What can hang from each mark:
F: Z
J: G W
Z: C F G
C: Z
D: C G W
G: D J

Every row comes from one small tree of marks. Brackets hold a mark, then the marks that hang from it, in alphabetical order. Every link used is in the known rows. Which tree was each row made from?
In the rows, 128 means zero.
Known rows:
{G {D {C Z} W} J}: [140 164 153  84 138 114 126 108 219 106 132 131 116 125 141 110 143  97]
{G {D {C Z}} J}: [139 144 165  73 149 109 120 118 201 108 129 141 129 122 144 107 135 132]
{F Z}: [120 124 139 131 131 128 132 118 158 132 120 147 113 134 134 106 121 160]
{D {C Z} {G J} W}: [119 183 152 115 159 113 130  72 181 119 160 120 123 158 150 127 129  94]
{D C W}: [136 164 141 134 153 131 149 105 183 117 148 125 101 128 130 130 131  75]
{F {Z {G D}}}: [117 109 136 122 163 124 117 118 157 122 101 145 136 143 127  84 111 183]
{Z G}: [118 114 128 131 158 130 116 114 107 124 117 125 155 153 121 125  96 158]
{D {C {Z G}}}: [122 142 170 120 198 136 122  86 165 116 131 137 131 142 134 135  69 178]
{Z C F {G D J}}: [149 110 137  93 210 105 111 162 119 125  90 146 199 158  92 126 117 195]
{Z C F {G D {J W}}}: [155 115 124 102 158 120 103 171 147 124  89 146 199 156 102 132 110 187]
{G {D C W} J}: [145 152 136  87 129 105 136 128 201 105 138 128 121 128 136 103 166  62]
{G {D {C Z} W}}: [140 169 155 116 164 132 131 105 217 110 131 129  93 109 134 115 131 109]
{D {C {Z F}} {G J} W}: [130 186 151 113 197 107 129  96 154 120 155 129 126 155 134 135 145 107]
{D G W}: [117 162 111 152 134 122 133 100 119 131 148 107 122 150 132 124 149  80]
{G {D {C Z}} {J W}}: [146 149 149  84  91 126 116 128 233 105 127 141 128 120 157 116 129 125]
{F {Z C {G D}}}: [126 109 149 126 184 128 123 119 178 133  89 153 156 152 113 101  84 216]
{G D}: [137 126 127 114 132 123 124 140 150 121 117 129 125 113 127 104 152 121]
{J {G {D {C {Z F}}}} W}: [147 133 122 115 132 125 110 118 243 134 134 144 115 114 144 145 117 133]

Write each row's tree:
[124 110 138 121 113 132 116 122 186 133  98 154 180 173 129 124  70 203]
{F {Z C {G {J W}}}}
[141 116 139 135 229 127 119 144  98 137  99 145 182 158  87 151  85 210]
{Z C F G}
[134 114 128 115 107 134 109 131 160 129 105 136 200 173 122 148  69 175]
{Z C {G {J W}}}
[125 163 154 111 116 122 121  93 193 120 155 131 135 153 165 133 116 126]
{D {C Z} {G {J W}}}
[149 150 164 104 210 124 126 134 179 116 123 147 107 106 124 117 138 158]
{G {D {C {Z F}}}}
[122 164 156 109 172 128 121  79 185 111 137 128 135 156 134 132  86 128]
{D {C {Z {G J}}} W}
[137 146 156 105 173 130 110 120 170 112 126 147 150 147 132 143  87 174]
{D {C {Z F {G {J W}}}}}
[124 135 144 126 213 133 100 119 101 127 107 139 150 143 109 141  84 213]
{C {Z F G}}
[144 118 108 118  88 120 123 111 252 132 143 134 118 119 154 131 125  88]
{J {G {D C}} W}
[139 149 167 105 176 127 126 111 202 113 128 138 106 107 138 113 123 146]
{G {D {C Z}}}
[119 111 151 138 183 134 125 109 159 139 100 153 161 165 113 121  65 220]
{F {Z C G}}
[115 112 125 116  92 127 111 120 165 121 111 147 158 167 142 105  94 168]
{F {Z {G {J W}}}}
[124 132 144 101 189 120  95 127 100 123 108 140 168 154 114 138  94 204]
{C {Z F {G J}}}
[119 107 149 113 160 120 120 114 162 135 100 154 178 176 120 116  75 210]
{F {Z C {G J}}}
[135 166 150 111 157 115 118 114 167 119 150 139 138 149 148 138 131 139]
{D {C {Z F}} {G {J W}}}
[132 129 144  90 192 111  92 135 120 116  99 141 164 142 115 119 113 199]
{C {Z F {G D J}}}
[125 168 135 117 149 104 142  94 161 117 165 117 129 161 145 119 157  54]
{D C {G J} W}
[150 168 149  85 176 111 125 129 192 107 129 138 121 123 127 114 156 109]
{G {D {C {Z F}} W} J}
